Each row was made from one path, in order. Every step used is in the known rows, and no mark comes twice. Write each row's path.
Known rows
fosopez lubag manug defub: [ 13.3  26.5  25.9   7.1  12.3   8.3 -10.2 -38.2  13.2 -18.4  17.6  -1.1
  -7.3 -14.3  -1.7  -4.7  17.2  10.4  -7.5   8.3   3.7  -2.9   8.4  39.8
 -14.4  -0.8  15.4  32.5 -13.3 -25.9   8.9  -9.5 -15.6  -4.7]
supon lubag fosopez: [  0.2  31.8  46.5  21.0  25.7  16.3 -36.4  -2.7  10.5   4.4   9.8 -38.5
   3.8 -11.8 -21.9   4.4 -21.1 -16.0   6.2   6.2  18.5  -0.1   7.1  10.7
  17.3 -15.2 -18.7   4.6 -18.0  22.6 -18.0  24.8  13.6  -4.6]
supon fosopez lubag: [ 12.8  22.2  35.7  23.4  13.8  25.6  -2.0   2.9 -12.5  29.6   6.4   3.9
   8.5  19.2  -4.9  -9.3 -19.9 -26.5   0.2  -3.1   9.1 -19.3  23.9   3.9
 -15.4   0.4 -10.4 -11.7 -14.1 -12.6  -7.9  27.6  20.0 -22.3]
fosopez lubag manug bopo supon: [-23.0  -2.4 -34.3  -2.0  18.9  54.1   6.3   4.6 -10.5   0.4   2.4  13.7
   4.1  -6.9 -33.5  -7.7 -22.1  -7.5   3.9  16.0  -7.7 -13.9  49.8   7.3
  28.4  14.1 -16.1  -0.2  17.9  -9.6 -16.1  -4.1 -16.1  -6.4]
lubag fosopez bopo supon: [-15.6   1.3 -43.6   9.5  18.6  45.1   1.2  25.5 -15.4   0.1  -9.7   4.8
  -5.0  -2.4 -17.4  13.8 -25.3  14.1  -8.9  -1.7  10.2 -10.0  36.4  -2.6
  24.6  27.0 -17.5  -6.5  10.5  10.8 -12.1   9.2  15.1  -6.0]
fosopez bopo manug lubag: [-13.0  -2.9 -17.3   0.0   0.9  16.2 -14.9  18.0 -24.1 -16.4  -3.7 -16.2
  -2.3   9.8  -6.8  -0.9 -20.4 -61.6  16.5  13.7  10.4 -28.8  16.0  -4.0
   8.5  24.3   0.3   7.2  -7.6   3.1 -26.8  -1.6 -24.5  -9.5]
fosopez bopo supon lubag: [  6.6   0.5   6.7  10.4  15.1  29.2   5.1  27.1  -5.3  -3.5  -1.5 -13.8
  -3.6  -5.3 -14.9   5.8 -19.9 -39.5   4.1   3.1   4.0 -20.6  47.3   0.6
  -6.7  12.8 -11.6 -10.6  -1.6   5.6  -0.2 -15.0   5.7 -10.9]
bopo supon: [-12.9 -14.2 -38.1  -3.5   0.1  27.1  18.1   7.8   5.2  -2.2 -12.1  18.8
   3.6  -1.5 -19.9   4.1 -13.0  20.0  -3.3  -0.9  -3.3  -7.8  22.1   1.9
  14.0  18.2 -12.1  -6.9  13.7  -3.6  -9.1 -10.6  10.2   2.1]
fosopez bopo manug: [ -9.0 -19.8 -33.4  10.6  21.1  15.3  -0.3  27.2 -10.0 -20.7   2.0   8.1
  14.0  20.0 -15.7  18.6 -16.5 -12.0  -9.1  -2.4  16.2  -6.1  28.4 -19.8
  -8.9  26.8   0.6 -16.0   5.0   5.6  -9.4 -15.2   5.5   1.2]
supon fosopez bopo lubag manug defub: [  2.8  25.5  26.5   5.5  16.7  17.9 -16.3 -16.8   0.6 -13.5  18.7 -13.0
  -5.9 -20.3  -0.9   4.5  15.1  -7.2   0.1   4.4   6.6 -10.2  24.8  34.5
  -9.5  17.7  17.2  46.5 -18.1 -30.5  16.1 -11.7 -15.1  11.4]
supon bopo: [  6.6   7.7  28.1   5.9   9.9  14.2  15.7  16.6  -6.8   2.3   5.3 -15.1
   6.9  -7.8   1.8  -6.2   2.6 -13.6   9.2   0.4   0.5  -6.1  12.6   3.5
   5.8   2.2  -9.9   3.3   4.8  -2.7  20.0  -7.9   4.6  -2.5]
supon lubag fosopez bopo: [  2.8  26.2  13.5  22.6  32.0  27.2 -27.3  28.3 -26.2   2.2   6.6 -32.3
 -11.4  -4.4   0.5  13.4 -19.8 -31.1  -1.7   1.4  20.9  -9.0  29.6  -4.1
   7.8   8.4 -10.3  -1.2 -11.4  22.2  -3.9  23.2   7.1 -15.5]
fosopez lubag manug supon: [  9.4  12.4 -31.9  13.4  18.4  34.3   4.4 -10.6 -10.0   3.0   2.0  18.5
   0.9   0.9 -16.8 -18.9 -30.9 -23.3  -2.0  28.8  -3.2 -23.6  35.6  12.5
   1.2 -19.0 -20.1  -6.8  13.4  -1.6  -2.3  15.9 -19.2  -9.4]
fosopez lubag supon bopo manug: [ -8.9  -6.3  -0.4  10.2  26.4  31.5   1.3   5.5   2.8 -14.5   1.5  12.9
  33.0   5.2 -30.1   5.3 -32.7 -18.2   8.9   7.6  12.4 -21.7  23.1  -5.9
  -1.5  12.5 -16.5 -23.1   6.9   4.0 -16.9  -8.2  14.7   1.0]
supon bopo fosopez lubag: [  1.6  13.0  38.7  25.5  24.5  40.6 -14.4  21.0 -21.9  21.9   4.6  -5.5
   6.0  11.1  -8.8  -9.8 -28.5 -36.7   3.0  -3.3   5.6   0.7  31.9   1.7
  -8.6   2.8 -22.3   4.7 -19.7 -17.2 -13.2  19.1  19.3  -3.0]
bopo fosopez lubag manug supon: [  2.1  12.1 -29.8  17.2  23.1  43.2   1.1  -2.4 -12.7   4.9   1.5  16.1
   2.7   1.6 -21.7 -15.6 -34.6 -27.6  -0.7  27.6  -2.1 -16.8  40.5  12.5
   4.9 -17.4 -28.7   3.3   8.2  -5.4  -4.5  18.8 -12.9   2.1]
bopo manug: [-10.6 -22.9 -20.3   4.8  12.0   4.6   1.0   6.2  13.5 -20.1   1.8  11.3
  23.3  17.5 -26.5  11.4 -12.7   1.6  -4.7  -0.4  10.2  -0.5  10.7 -12.2
  -5.8  13.9  -0.8 -12.9   4.0   1.3 -15.0 -20.0   7.4   9.4]
bopo fosopez lubag: [ -1.1   9.8  25.2  22.6  19.5  33.1 -22.5  12.7 -18.5  19.7   2.2   1.6
   2.6  15.1  -9.8  -7.1 -29.9 -30.3  -2.0  -3.8   5.7   3.1  24.9  -0.2
 -12.2   1.6 -17.8   3.2 -22.1 -15.9 -22.6  23.5  17.6  -1.7]
fosopez lubag manug: [  6.8  17.7  19.0   6.8  25.6  20.1 -25.2 -20.7   8.7 -20.2  18.6   5.6
  16.8  -6.2 -22.1   0.0 -25.2   2.8 -16.1  10.2   5.4  -9.1  40.3  16.7
  -5.6  -4.4   6.1  -3.3  -9.1 -12.5 -16.0  15.7  -7.0   3.1]
fosopez lubag supon bopo: [  2.1  24.0  28.6   7.1  21.9  37.8   0.3  -1.2 -15.7   8.2  -0.9   2.4
  13.5 -17.0  -5.3  -8.8 -28.8 -28.6  19.2  11.1   3.7 -31.0  18.1   8.7
   6.4  -1.7 -22.9 -14.5   4.1   4.5  -2.5  17.5  10.3 -12.1]
lubag supon: [-15.4  15.7 -14.0  -8.2   9.2  21.8  -9.6 -23.4  -3.9  -3.2 -11.2  20.9
   9.1 -22.1 -11.1   5.3 -29.2  -5.0  18.1  15.7   1.6 -28.8  -3.2   7.5
  13.6  -4.1 -18.2 -12.2   5.7  16.7 -19.0  24.1   5.3   3.4]
bopo lubag: [ -9.0  -5.4  20.1  -2.7   7.0  14.9 -46.4  12.8 -12.8  12.9   1.2 -13.4
   1.5  -7.4  -3.6  -4.0 -26.3 -41.4   9.3  -4.4  -1.1  -8.9  21.2  -5.6
 -10.4  21.1  10.6   5.2 -17.4 -20.4 -20.5  -1.4  -9.9  16.4]
manug fosopez bopo supon: [ -6.6  -4.0 -54.2  13.3  11.5  43.2  26.8  38.3 -29.8   2.3 -13.9  16.3
 -14.1   8.0 -11.8  12.0 -16.0  -7.4  -5.5   3.2   3.7 -15.9  49.1  -4.7
  10.1  24.8 -21.7   1.7  13.9  -1.6   1.1   8.5   2.3 -16.2]

Which path is each row?
[ -8.6   5.7  19.0  -5.7  22.9  19.5 -45.2  -9.7   7.7 -22.6  17.9  -6.7
  18.1 -21.5 -24.8   5.8 -27.9  -9.6  -5.7   7.3   2.1  -8.5  44.2  12.3
   0.9  11.1  13.9  13.5 -14.2 -20.1 -16.9   2.7 -17.1  31.2] | bopo lubag manug
[-24.2  10.2  18.9  11.1  24.8  46.0   0.2  24.8 -16.1   4.5  -2.5  -6.1
  15.0 -13.8 -19.0   7.0 -23.2 -22.9  20.4   4.5   3.1   0.4  22.2   5.3
  21.9   4.3 -40.6  27.5 -10.6  -3.2  -1.5  15.5  24.6  30.5] | lubag supon bopo fosopez
[-12.1  26.7  11.8   6.7  10.8  29.1  16.9  -6.1  -4.1  16.5  -3.0  11.8
  20.5  -7.5 -15.1   9.0 -16.5 -10.1  20.2   7.6   8.7 -33.6  11.1  10.5
  15.4  -0.8 -26.4   1.7  -1.9   6.6   1.8  32.5  27.2   4.9] | lubag supon fosopez
[-15.1  33.7  20.9  10.1  10.4  18.9 -42.0  -8.5  -6.6   3.9   1.5 -37.7
  -5.4 -10.8 -12.9  -3.8 -21.6 -22.7  15.3  13.1  16.3  -9.0  -9.2  14.1
  37.0  -5.3 -15.3  19.9 -17.2  18.6 -33.1  38.6  -6.4  -7.6] | manug lubag fosopez
[  7.7  19.0 -20.1  22.6  25.5  27.5   5.7  35.2 -41.7  -9.2   5.8  -2.3
 -16.4   6.6   1.0  15.3  -7.6 -30.0  -8.7  10.6  11.3 -11.9  52.3  -1.8
  -1.9   8.0 -10.7  16.4  -1.1   0.3  12.5  29.8 -16.2 -16.4] | lubag manug fosopez bopo
[ -1.1   9.1  -5.5  15.2  16.1  10.2  -2.7  -7.5   1.8 -16.6   7.3  -6.3
  -8.4   1.2  -2.8  10.1  18.5   4.5  -3.6   0.5  17.1   2.1  -1.6  16.7
  -6.9  18.4   6.9  26.2  -6.7  -6.4   7.2 -20.8  -1.8  -6.9] | lubag fosopez bopo manug defub
[ 19.8  21.0  17.8  31.3  13.8  23.8  -4.2  10.2 -27.9  23.4   0.7   7.2
 -12.4  23.8  -3.0 -12.3 -20.1 -42.1  -1.7   6.9   5.6 -11.6  28.2   1.9
 -20.5 -11.2 -16.5  -2.5 -11.8 -13.1 -12.9  37.8  -5.9 -38.1] | manug fosopez lubag
[ -6.4  23.4   0.8   2.2  16.8  32.9 -22.2 -26.5 -12.1   7.7  -9.2  24.4
   9.0 -12.4 -10.7  -3.7 -45.2 -20.9  14.4  14.5   4.5 -35.8   7.0   8.0
   0.4  -5.6 -18.1 -25.5  -1.5  10.2 -32.2  35.8   8.2 -13.1] | fosopez lubag supon
[-15.9  21.8  30.8  12.5  25.3  25.5 -64.2   1.2  -3.2  15.2   6.0 -30.9
   3.9 -13.0 -18.4   2.8 -34.2 -14.7   6.1  -0.6  15.6   1.5   8.2   2.7
  20.1   5.8  -7.4  10.8 -21.3   5.3 -33.3  30.7   6.7  11.3] | bopo lubag fosopez
[ -7.6   5.4  18.2   8.8  18.7  32.0 -35.8  38.3 -36.7  22.7   3.5 -17.9
  -2.2  -0.5   3.6   5.6 -28.1 -57.8   8.7  -8.3   8.3 -21.4  45.0 -11.4
 -10.2  35.5   5.9   7.3 -19.1 -18.0  -6.6  10.1  -0.5   9.6] | supon fosopez bopo lubag
[-16.6   2.3  25.8  15.2  20.0  35.5   5.0  36.0 -14.5   7.2   2.9 -15.7
  10.4  -2.4 -13.7   4.0  -8.9 -20.4  11.8  -3.7   2.6  15.0  23.4   1.9
  15.4   6.5 -31.8  33.3 -13.7 -11.3   8.0   3.6  21.7  29.7] | supon bopo fosopez
[ 17.0  12.5  17.5  35.8  22.7  30.8   1.6  18.5 -23.9  14.2   3.0   8.1
   2.3  29.6 -15.6  -9.2 -25.6 -45.9  -0.2   7.3  11.1 -13.3  38.1  -2.9
 -21.4  -3.3 -20.3  -7.3  -8.4 -13.3 -13.6  24.9  -0.6 -34.4] | supon bopo manug fosopez lubag
[-14.4  15.1  16.6  -0.2  26.7  31.7 -11.2   1.7 -14.3  -5.7  22.3 -20.9
   1.6 -16.6 -23.1 -11.8  -4.6 -50.1  17.9  27.3  -6.5  -9.1  41.2  10.0
  23.7  -9.7  -7.4  17.0   4.1  -1.2  -0.4  -3.4 -39.6  -4.7] | supon lubag manug bopo
[ 12.4  32.0  33.3  11.5  14.0  12.7  -2.1 -35.1  13.0 -12.3  19.3  -1.9
  -2.6 -11.8  -4.3  -3.3  18.7   8.7  -5.5   6.9   6.6  -7.2  13.0  41.5
 -12.2   0.2  10.4  35.9 -15.1 -27.7  13.7  -4.0  -7.6  -5.0] | supon fosopez lubag manug defub
[-10.6  11.7  20.9  21.4  24.3  45.0 -21.8  17.4 -33.2  28.4   5.3  -3.8
  -2.7  14.1 -11.6 -15.2 -27.0 -50.5   8.9   4.3   0.6   2.5  30.8  -1.9
   0.7   0.2 -22.1   8.7 -17.1 -16.0 -22.7  22.6   1.1  -9.3] | manug bopo fosopez lubag
[  6.3  15.0  17.2  21.7  13.3  39.0   7.1   6.4 -10.4  29.0   0.4  12.6
  10.2  18.3 -14.4  -7.3 -26.1 -16.7  -1.7  -3.6   7.8 -23.0  35.4   4.7
  -8.2   9.0 -16.1 -15.3  -7.5 -14.7 -12.1  22.0  24.6 -21.1] | bopo supon fosopez lubag
[-13.3  -7.5 -25.5  17.5  30.3  22.9 -16.0  23.4  -7.7 -18.0   4.5  -3.1
  15.2  16.3 -23.1  21.5 -23.8  -6.2  -9.2  -1.3  24.2  -2.6  24.7 -16.7
   5.0  22.7  -6.7 -12.3   0.5  15.2 -18.5  -0.1  12.8   1.0] | lubag fosopez bopo manug
[  8.0  27.9  37.9  13.1  20.0  21.9  -6.3 -24.2   7.8 -15.9  19.1  -7.6
  -3.5 -16.5  -6.1  -4.5  14.8   2.4  -3.2   6.8   4.5   1.5  18.2  40.4
  -8.9   1.5   3.5  44.0 -17.5 -30.2  13.7  -9.2  -7.3   4.4] | supon bopo fosopez lubag manug defub
[ -3.3   5.0 -19.5  21.0  10.7  30.2  38.8  15.4  -5.5  21.6  -2.2  13.4
  17.5  20.5 -21.4  -2.3 -11.3 -23.8  11.8  12.5   8.3 -25.4  23.7   0.1
   6.5  -2.1 -31.3   0.6  10.4   0.9  14.2   9.0  16.4  -1.0] | bopo manug supon fosopez
[-34.4   0.6   1.1   9.1  19.7  41.6  -5.0  31.0 -30.3  16.3   3.8 -12.7
  -2.3   0.1 -17.2  -3.1  -7.3 -39.8  20.1   7.9  -4.7  17.4  22.6  -3.5
  28.3   2.7 -30.7  39.5  -9.5  -9.0  -5.9   7.8  -4.1  20.8] | manug bopo fosopez
[  4.7  28.8  26.9  15.5  23.0  41.7   6.9   5.9 -22.9  11.2  -1.6   3.1
   7.8 -11.5  -6.7  -8.6 -27.8 -38.2  21.7  15.2   4.2 -31.3  24.4   9.2
   5.2  -6.0 -30.8  -6.4   3.2   2.8  -0.1  27.7   5.2 -19.3] | manug fosopez lubag supon bopo
[  3.3  10.7  14.3  11.0  14.1  17.5   7.1 -20.6   7.9 -12.5   5.6   4.5
   4.0  -4.5  -7.1  -2.8   9.7  -6.3   8.8   6.0   9.4 -12.2  -0.9  24.0
 -13.2  11.7  -0.5  16.6  -3.5 -15.6   5.9 -24.5  -0.1  -9.4] | fosopez lubag supon bopo manug defub
[  3.7  11.8   9.3  17.9  19.1  10.8  -5.0  -5.0   4.0 -16.7   9.7 -14.7
  -8.3  -0.6  -5.6   9.4  15.6 -10.0  -0.3   2.4  17.6  -1.6   5.1  18.3
 -12.2  15.3   4.9  25.0 -10.7  -5.4   7.2 -24.8  -1.8  -9.5] | supon lubag fosopez bopo manug defub
[-16.6  22.4   3.4   7.6  23.1  45.1 -25.8 -14.4 -16.9  10.3  -9.9  22.0
  11.4 -11.4 -17.6   0.7 -50.2 -25.5  16.6  12.9   5.5 -26.4  14.9   7.6
   5.5  -2.8 -30.2 -10.0  -9.6   5.5 -35.3  40.3  17.6   2.2] | bopo fosopez lubag supon
[  3.4   7.3 -41.7   6.0  13.3  26.4  12.8  -8.9  -4.5  -5.4   0.5  15.0
   1.4  -5.8 -16.6 -12.3 -19.7 -12.7   0.4  29.6  -4.7 -18.6  28.4  12.5
  10.2 -18.0 -20.2   1.9  18.8   2.5   6.5   7.8 -21.6   2.6] | lubag manug supon
[-20.5  11.7  -6.5   8.0  15.6  47.8  32.3  14.3  -5.5  16.0   5.6   5.7
  16.8   0.1 -31.1   3.1  -6.1  -6.1  11.4   8.4   1.4 -21.0  44.6  10.3
  30.6  12.6 -24.6  14.7   9.3  -9.3   8.8   8.5  10.5   3.5] | lubag manug bopo supon fosopez
[  8.3  12.4  -1.2  10.0  19.6  32.7  24.5  10.6  -9.5  -1.2   6.1  -4.2
   8.0 -11.7  -9.7 -14.9 -11.5 -22.6   9.8  21.4  -2.7 -18.3  32.6  12.0
  13.2 -10.6 -24.2   4.7  17.9  -0.9  24.6  -2.7 -10.7  -0.7] | lubag manug supon bopo
[  4.0  15.8 -25.7  20.7  16.9  34.7  25.1  39.4 -42.0  21.9  -2.5  -0.1
 -10.0  13.1   9.4   4.7  -9.3 -37.0   3.4   5.6  10.1 -26.5  37.4  -7.3
   1.7  12.7 -19.5   0.5   7.1   6.4  23.6  19.2   6.7 -15.6] | manug supon fosopez bopo
[-16.7  23.9  22.1   5.4  14.8  36.6  -5.7   0.5  -9.7  23.5  -2.5   5.9
  20.9 -11.2 -17.0   6.6 -29.5 -29.6  24.8   5.1   8.1 -37.8  21.2   7.9
  10.2   9.3 -21.4   4.2 -10.0  -2.8  -8.0  31.1  21.5  12.5] | bopo lubag supon fosopez
[ -7.2  -2.2   7.3   2.6  17.1  26.0 -47.1  32.9 -36.7  13.1   1.5 -16.6
  -8.3  -5.0   7.2   3.4 -30.0 -54.8   5.1  -6.9   4.4 -14.8  38.5 -13.4
 -13.3  34.1  12.6   2.1 -17.1 -15.3 -14.3   2.6 -11.8   8.4] | fosopez bopo lubag
[ -5.5  22.9 -10.9  12.6  21.5  36.1   9.6  25.9 -36.2  11.0  -2.2   3.2
   0.0  -1.0   4.8  16.5 -17.0 -26.8   7.5   2.3  14.6 -32.3  32.4  -4.0
   6.1  18.9 -16.0  -2.9   0.1  11.3   9.4  29.0  16.4  -8.4] | lubag supon fosopez bopo
[-21.7  11.9   0.4 -10.3  14.3  32.3 -42.7 -14.3 -12.6   5.7 -10.4  12.1
  10.4 -27.6 -13.5   2.7 -47.5 -33.4  24.8  12.3   0.8 -34.9  11.8   3.8
   6.8  10.1 -10.7  -8.4  -6.3   2.4 -33.0  22.9  -2.2  15.0] | bopo lubag supon
[ 12.8  25.2  36.6   4.5  11.4   1.7  -4.1 -32.8  22.4 -27.4  19.7 -15.6
  -6.5 -23.5  -6.4   0.2  24.8   0.4  -0.3  11.1   3.3  -2.7  10.6  42.3
 -11.6  -4.4  13.2  39.6 -14.4 -18.9  18.6 -23.2 -17.7   2.7] | supon lubag manug defub
[  7.3  15.5  34.9   2.9  24.5  10.5 -17.6 -13.0  22.3 -32.7  21.6 -15.4
  18.5 -19.5 -28.5   7.4 -15.2 -12.3  -5.5  14.7   4.1 -10.1  43.0  20.0
  -1.7  -9.7   3.1   7.0 -10.2  -2.6  -1.6  -2.9 -10.0  14.8] | supon lubag manug
[ -7.7  -1.1 -52.4  12.5  17.6  46.8  21.8  32.5 -23.6  -8.4  -7.8  17.6
  -7.8   3.0 -19.7  14.9 -19.0  -1.0  -9.6   6.7   4.4 -15.9  59.5   0.8
  12.5  23.9 -19.1   4.6  13.3  -3.6   0.5   9.8  -1.9  -9.1] | lubag manug fosopez bopo supon
[ -3.7  10.9  -8.5  11.2  13.9  16.7  12.7  -8.8  -1.7 -12.9   3.3   6.8
  -1.3  -0.9  -3.6  11.7  14.8  -4.1   5.9   3.6  14.3 -14.9   3.9  18.3
  -9.7  20.8   1.1  22.8  -3.4  -9.2  11.6 -18.3   3.6  -4.8] | lubag supon fosopez bopo manug defub
[ -4.1  22.5  -7.0  18.1  27.2  26.2 -24.3  25.0 -29.8   3.3   3.4 -20.6
 -12.0  -1.2   4.5  14.3 -16.0 -10.0  -7.0  -1.3  19.9  -3.6  19.9  -6.5
  14.8  12.5  -8.0   0.4  -4.9  19.9  -4.8  28.4   7.2 -11.7] | lubag fosopez bopo
[ 11.2  14.7   6.7  29.7  18.1  36.5   9.3   7.0 -15.6  31.1   1.1  14.7
  11.3  27.9 -14.4 -14.8 -30.4 -38.9   3.1   7.3   9.5 -27.1  31.4   0.1
 -14.7  -2.8 -22.5 -18.5  -2.9  -8.9  -8.9  23.3  15.5 -24.4] | bopo manug supon fosopez lubag
[ -8.0  28.1  -4.9  14.3  20.3  28.2 -31.3  24.2 -38.6   1.7   1.4 -31.3
 -17.5  -3.8   6.4   7.7 -20.6 -35.7   4.0   6.3  19.7 -15.5  18.0  -1.6
  22.0  15.3  -8.2   9.1 -10.2  19.8 -15.3  33.4  -6.4 -17.1] | manug lubag fosopez bopo
